Every row comes from one small tree of marks. The marks that hang from a mark follow it in brackets, in the order of their numbers. Every link used is in the known rows. Which tree was each row made from?
Known rows:
K737(K847(K465 K663 K874)): [-3.90  0.22  2.45 -2.77 -4.75  1.99  6.21 -2.35 -2.19  2.48  1.28 -4.41
  1.89  3.44 -3.51 -1.69 -0.91  0.56 -0.30  2.71  4.53 -1.01 -3.37 -3.05]
K737(K847(K465 K874)): [-3.97  1.14  1.30 -1.97 -3.51  2.27  5.28 -1.31 -1.30  1.96  1.12 -4.42
  1.94  3.78  0.23 -1.42 -1.46  0.48  0.37  1.13  4.46 -1.08 -2.77 -2.28]
K142(K115(K847(K465))): [-3.18 -0.66  0.58 -1.09 -0.81  1.71  3.84 -0.69  0.17 -0.65  0.41 -4.42
  1.68  4.26  0.94  2.31  0.04 -0.69  0.13  1.16  2.00 -1.39 -1.05 -0.11]
K663(K847(K465 K737)): [-3.91 -1.37  0.42 -1.76 -0.89  2.46  2.83 -0.67 -1.07 -1.10  2.56 -3.90
  2.50  3.00  0.37  0.39 -3.04  2.10  0.63  0.62  2.28 -1.06 -1.14  1.06]
K465(K847(K663 K874)): [-3.33 -1.68  0.71 -2.01 -1.92  1.45  2.48 -2.61 -0.58  1.79  0.04 -4.79
  2.00  2.76 -3.98 -1.01 -1.16 -0.42 -0.79  3.17  2.03 -2.16 -5.70 -1.45]
K465(K847): [-2.91 -0.94 -1.10 -0.13  1.17  1.69  1.25 -0.94  0.48 -0.66 -1.05 -3.73
  2.27  3.21  1.33  0.47 -0.97 -0.80  0.14  1.19  1.86 -2.57 -3.12  0.51]
K847(K465 K663 K874): [-3.59 -1.35  1.79 -2.32 -4.07  2.08  5.06 -2.94 -1.22  2.00  1.11 -5.33
  1.88  3.13 -6.21 -0.04 -1.16  0.86 -0.49  2.53  3.90 -0.90 -4.41 -2.30]
K142(K115(K847) K663): [-1.57 -0.97 -1.51  0.04 -0.78  1.72  1.75 -0.31  1.10 -2.76 -0.48 -4.96
  1.71  3.90 -0.65  1.82  0.29 -2.23  1.04  0.53  1.08 -1.37  0.26 -2.90]
K142(K115 K663(K847)): [-1.54 -2.41 -1.38  0.61 -0.62  2.06 -0.53 -0.39  0.06 -4.85  0.34 -5.18
  1.88  3.46 -1.62  1.44  3.27  0.82  0.87  0.52  2.61 -2.90  1.75 -2.67]
K770(K142 K847): [-4.23 -1.66 -0.23  0.27  3.54  1.58  1.58 -0.23  1.20  0.76 -0.08 -3.07
  1.50  2.61 -3.00  0.02 -4.57 -3.50  2.81  0.06  3.52  0.36 -1.91 -1.73]
K115(K142): [-1.92 -1.07 -1.91 -0.96  1.55  2.11  1.94 -1.55  1.50 -1.51 -0.64 -4.30
  2.14  2.79  2.10  2.02 -0.82 -0.53  1.67 -0.58  1.27 -1.06 -1.34  1.71]
K847(K663): [-2.22 -1.91 -0.45 -0.53 -0.17  2.07  3.02 -2.01  0.21 -0.23 -0.93 -4.04
  1.90  2.77 -3.22  0.39 -1.08 -0.06  0.35  1.49  2.07 -1.53 -2.55 -1.35]
K663(K847): [-3.03 -2.00 -0.36 -0.09  1.77  2.37  0.46 -0.52  0.08 -1.54  0.12 -3.47
  1.91  2.97  1.37  0.39 -0.36  2.11  0.77 -0.16  1.44 -2.67  0.37 -0.42]
K115(K142(K663)): [-0.95 -0.90 -2.88 -0.44 -0.30  2.03  1.54 -1.42  1.63 -2.22 -0.41 -5.42
  2.11  3.12 -0.69  2.27 -0.14 -1.75  2.10 -0.42  1.82 -0.47 -0.29 -0.84]
K115(K142 K847(K663 K737 K874)): [-3.41 -0.56  0.44 -4.78 -1.64  1.65  4.78 -2.05  0.17  1.36  2.27 -5.19
  2.17  2.14 -0.01 -0.24 -6.36 -1.88  1.25  1.37 -1.46  0.63 -4.03  1.28]
K847(K465 K663 K737 K874): [-3.92 -1.33  1.12 -3.27 -4.92  2.09  6.04 -2.82 -1.68  0.87  2.51 -5.29
  2.38  2.51 -5.66 -0.62 -4.46  0.06 -0.03  2.61  3.05 -0.09 -5.82 -1.14]
K663(K847(K737)): [-3.21 -1.69 -0.64 -1.07  0.81  2.42  1.16 -0.35 -0.26 -2.58  1.66 -3.62
  2.50  2.32  2.02 -0.21 -3.97  1.35  1.17 -0.13  0.62 -1.46 -0.72  0.65]
K770(K847(K465 K663 K737)): [-4.57 -1.53  1.22 -2.64 -2.16  1.85  5.67 -1.59 -1.60  1.38  2.47 -3.83
  1.77  2.66 -4.87 -0.36 -4.56 -2.21  1.05  1.94  3.01  1.02 -2.97 -1.30]
K465(K847(K737 K874)): [-3.87 -0.49 -0.50 -2.05 -1.47  1.73  2.69 -1.40 -0.19 -0.32  0.97 -4.82
  2.48  2.31  0.04 -1.47 -4.84 -1.38  0.23  1.60  1.11 -1.43 -5.98  0.25]
K874(K847): [-3.09 -0.32 -1.23 -0.15  0.46  1.35  1.59 -0.69 -0.89 -1.90  0.05 -4.35
  2.21  3.36  1.89  0.58 -1.63 -0.74  1.52  0.66  1.56 -2.04 -1.29 -0.47]
K663(K847(K465)): [-3.52 -1.79  0.64 -0.64 -0.23  2.42  2.01 -0.98 -0.60 -0.18  1.43 -3.86
  2.00  3.64 -0.12  1.09 -0.11  3.04  0.33  0.37  3.20 -2.26  0.00  0.00]
K142(K663): [-1.43 -1.05 -2.33  0.68 -0.30  2.22  1.54 -1.08  1.06 -1.84 -0.98 -4.81
  1.98  3.36 -2.71  0.80 -0.81 -1.26  1.52  0.21  2.82 -1.26 -0.91 -3.21]

Write each row's tree:
[-2.34 -0.77 -0.40 -1.10 -2.39  1.71  2.44 -1.03  0.20 -1.59  0.37 -6.24
  1.42  3.62 -2.11  0.48 -0.07 -2.13  0.88  0.70  1.30 -1.86 -1.33 -3.21]  K142(K115(K847(K874)) K663)
[-4.60 -2.59  1.36 -1.58 -0.71  0.93  2.45 -1.65 -0.31 -0.34  1.07 -4.66
  1.29  2.22 -8.41 -0.45 -1.91 -3.41  1.15  2.91  3.76 -0.67 -3.77 -3.33]  K770(K142(K115) K847(K663 K874))
[-3.87 -1.57  0.43 -2.10 -0.95  2.37  2.06 -0.97 -0.92 -1.34  2.56 -4.58
  2.29  2.11  0.24 -1.43 -4.46  1.49  0.94  0.12  0.74 -1.62 -2.35 -0.09]  K663(K847(K737 K874))
[-2.75 -2.06  0.66 -1.29 -4.39  2.08  1.69 -1.47 -1.44 -2.69  2.28 -6.61
  1.67  3.87 -4.71  1.03  2.75  1.67 -0.22  1.52  4.07 -2.57 -0.11 -3.13]  K142(K115 K663(K847(K465 K874)))
[-3.21  0.06  1.12 -1.67 -2.74  2.09  5.42 -1.58 -1.51  1.61  0.27 -3.29
  2.10  3.70 -2.33 -0.47 -0.50  0.36 -0.14  2.81  4.47 -0.96 -1.83 -2.55]  K737(K847(K465 K663))
[-2.47 -1.13 -1.38 -2.51 -1.70  2.28  2.41 -0.98 -0.16 -2.32  3.47 -5.50
  2.32  3.18 -0.63  1.93 -1.69  0.57  1.72  0.43  1.99 -0.26  0.94  1.09]  K115(K142(K663(K847(K465 K737))))
[-2.27 -1.68 -0.93 -1.94 -1.08  2.22  0.59 -1.55  0.14 -1.49  1.69 -6.17
  1.78  2.78 -1.67  0.68  0.52  0.82  1.70 -0.28  1.42 -1.62  0.41 -0.92]  K115(K142(K663(K847(K874))))
[-3.75 -1.39  0.59 -3.04 -2.91  1.46  3.54 -2.21 -1.14  0.84  1.43 -4.73
  2.35  2.19 -3.26 -1.62 -4.03 -1.11 -0.46  3.09  1.17 -1.56 -6.68 -0.46]  K465(K847(K663 K737 K874))
[-4.47 -1.35  1.29 -2.76 -3.02  2.33  3.49 -1.42 -1.72 -0.14  3.51 -4.99
  2.53  2.73 -1.09 -0.71 -3.92  1.76  0.21  0.73  2.35 -0.95 -2.66  0.46]  K663(K847(K465 K737 K874))
[-2.97 -1.36 -0.66 -1.99 -1.15  1.53  3.00 -1.69 -0.25 -0.28  0.67 -3.68
  2.56  2.49 -1.97 -0.28 -3.78 -1.26 -0.11  2.98  0.89 -1.59 -5.14  0.02]  K465(K847(K663 K737))
[-3.18 -1.47  0.05 -2.74 -3.30  2.01  4.48 -2.35 -0.71 -0.07  1.47 -5.00
  2.50  1.84 -4.18 -1.38 -4.68 -0.69  0.37  1.76  1.25 -0.32 -5.34 -1.40]  K847(K663 K737 K874)
[-4.21  0.47 -0.61 -1.79 -2.24  1.37  4.31 -0.96 -2.08 -1.44  2.63 -4.53
  2.70  3.54  0.98  0.50 -4.15 -0.60  1.49  1.46  2.22  0.01 -2.50  0.45]  K874(K847(K465 K737))
[-2.31 -1.19 -0.08 -2.73  1.01  1.69  3.39 -1.59  1.19  1.83 -0.19 -3.95
  1.90  2.96  0.27  1.59 -2.24 -1.62  0.94  1.30 -0.94 -0.92 -1.83  1.18]  K115(K142 K847(K663))
[-2.44 -1.75  0.30 -1.23 -0.36  1.65  3.04 -1.04  0.38 -0.90 -0.64 -4.02
  1.66  3.35 -1.23  1.26 -0.15 -0.88 -0.10  2.10  0.45 -2.10 -1.64 -1.58]  K142(K115(K847(K663)))
[-4.32 -1.71  1.68 -1.75 -1.83  2.34  2.56 -1.78 -1.47  0.89  2.19 -5.05
  1.85  3.38 -1.81  0.11 -0.73  2.84  0.01  0.68  3.08 -2.48 -1.71 -0.88]  K663(K847(K465 K874))
[-2.77  0.14 -0.02 -3.19 -2.42  1.96  4.51 -1.82  0.50  2.37  1.83 -6.44
  1.52  4.03 -1.93  1.53 -2.13 -2.14  1.41  0.44  1.60  0.09 -1.53 -0.44]  K115(K142(K663) K847(K465 K874))
[-3.46 -0.33  0.29 -2.01 -1.93  1.77  4.39 -0.38 -0.19 -1.97  1.82 -4.34
  2.35  3.70  1.95  1.81 -3.66 -1.20  0.65  1.16  1.07 -0.46 -2.12  0.90]  K142(K115(K847(K465 K737)))
[-3.22 -1.38  0.01 -2.31 -2.83  2.13  5.57 -2.21 -0.87 -0.02  1.80 -4.34
  2.62  2.82 -3.80  0.52 -4.12 -0.20  0.15  2.40  2.81  0.01 -4.04 -0.72]  K847(K465 K663 K737)
[-3.89 -0.41  0.13 -2.66 -3.51  1.22  4.99 -1.91 -2.58 -0.64  3.00 -4.50
  2.68  3.28 -2.77  0.18 -4.02 -0.44  0.82  3.33  2.16 -0.14 -3.53 -0.36]  K874(K847(K465 K663 K737))
[-3.64 -0.81  0.41 -1.49 -2.64  1.21  4.03 -2.06 -2.36  0.59  1.38 -4.64
  2.16  3.86 -3.37  0.84 -0.76 -0.02  0.25  3.21  3.02 -1.31 -2.32 -1.34]  K874(K847(K465 K663))
[-3.12 -0.06  0.16 -2.94  0.38  1.93  2.91 -1.46  1.09  1.48  0.49 -5.09
  1.65  2.96  2.56  0.96 -3.49 -1.39  1.56 -0.29 -0.57 -0.81 -2.37  1.39]  K115(K142 K847(K874))
[-2.40  0.32 -1.11 -3.05 -1.59  1.99  4.53 -0.88  0.68 -0.27  2.54 -5.25
  2.35  3.76  0.36  2.16 -4.66 -2.43  2.14  0.30  0.51  1.18 -0.90  0.98]  K115(K142(K663) K847(K465 K737))
[-4.41  0.00  1.69 -2.31 -2.03  2.00  5.05 -1.42 -0.43  3.16  1.36 -5.01
  1.49  3.81 -0.54  0.22 -3.96 -0.51  0.35  0.47  1.79 -0.92 -2.86 -1.04]  K115(K847(K465 K874))
[-5.35 -0.78  1.76 -1.73 -2.07  1.91  4.66 -1.56 -1.16  2.59  1.51 -5.02
  1.18  3.21 -2.74 -0.53 -2.41 -1.45  0.97  0.39  4.13 -0.10 -2.56 -2.04]  K770(K847(K465 K874))
[-5.37 -1.31  2.12 -3.73 -4.37  1.67  6.41 -2.08 -2.23  2.56  3.28 -5.06
  1.51  2.42 -6.06 -1.66 -5.39 -2.12  0.54  2.06  3.17  1.21 -4.57 -1.84]  K770(K847(K465 K663 K737 K874))
[-1.56 -0.20 -1.82 -1.28  1.35  2.02  2.18 -0.74  1.87 -0.46  0.13 -4.91
  1.77  3.54  1.10  2.06 -2.00 -2.81  2.28 -0.47 -0.20  0.06  0.38 -0.44]  K115(K142(K663) K847)
[-5.61 -0.46  1.31 -2.90 -2.90  1.96  5.43 -1.26 -1.48  1.40  3.12 -4.97
  1.73  2.53 -2.68 -1.23 -5.44 -1.97  1.35  0.53  3.27  0.93 -3.61 -0.94]  K770(K847(K465 K737 K874))
[-2.08  0.04 -0.91 -2.04 -0.65  1.96  3.86 -1.11  1.16  0.93  1.05 -5.37
  1.70  4.25 -0.16  2.90 -1.64 -2.02  1.82  0.28  1.41  0.05 -0.07  0.07]  K115(K142(K663) K847(K465))
[-2.85 -2.04 -1.39  0.75  1.43  1.31  0.61 -0.14  1.13 -2.90  0.26 -4.74
  1.37  3.00 -6.17  1.07 -0.71 -4.89  2.61  1.01  4.54 -0.09 -0.31 -3.92]  K770(K142(K115 K663) K847)
[-4.80 -2.33  1.22 -1.77  0.39  1.39  2.95 -1.83 -0.24  2.87  1.20 -4.22
  1.26  2.09 -8.33 -1.39 -4.84 -3.59  1.49  2.08  3.56  0.04 -4.07 -3.57]  K770(K142 K847(K663 K874))
[-2.52  0.17 -1.30 -3.44 -1.75  1.90  3.64 -1.24  0.93 -0.38  2.39 -6.05
  2.13  2.61  0.14  0.29 -5.75 -3.28  2.62 -0.19 -0.99  1.01 -2.07  0.02]  K115(K142(K663) K847(K737 K874))
[-4.16 -0.43  0.46 -2.74 -3.62  2.24  5.26 -2.05 -1.09  0.09  2.25 -5.34
  2.46  2.78 -1.55 -0.22 -4.37 -0.43  0.64  0.65  2.99  0.12 -4.70 -0.16]  K847(K465 K737 K874)
[-2.77 -1.33 -0.33 -0.94 -0.36  1.34  1.77 -0.88  1.41 -1.03  0.79 -5.57
  1.83  3.28 -4.90  0.65 -2.31 -3.81  1.79  1.46  2.28 -0.60 -2.36 -3.50]  K770(K142(K115(K847(K874)) K663))
[-4.19 -1.76  0.02 -1.93 -0.53  1.81  4.12 -1.06 -0.78 -0.09  1.28 -3.54
  1.75  1.96 -3.30 -1.16 -4.84 -2.49  1.62  1.52  1.46  0.57 -2.44 -1.61]  K770(K847(K663 K737))
[-2.33 -2.62 -1.73 -0.34  0.32  1.72 -0.46  0.01  0.47 -5.73  2.37 -4.81
  2.64  2.65 -4.07  1.21 -2.17 -0.99  2.05  1.48  2.57 -1.15 -0.28 -1.70]  K770(K142(K115 K663(K847(K737))))
[-3.41 -1.57  0.65 -1.41 -3.31  2.31  2.40 -1.47 -1.28  0.55  2.27 -5.92
  1.62  3.79 -4.57  0.15  0.13  1.37  0.36  0.79  3.95 -2.01 -0.57 -2.75]  K142(K663(K847(K465 K874)))
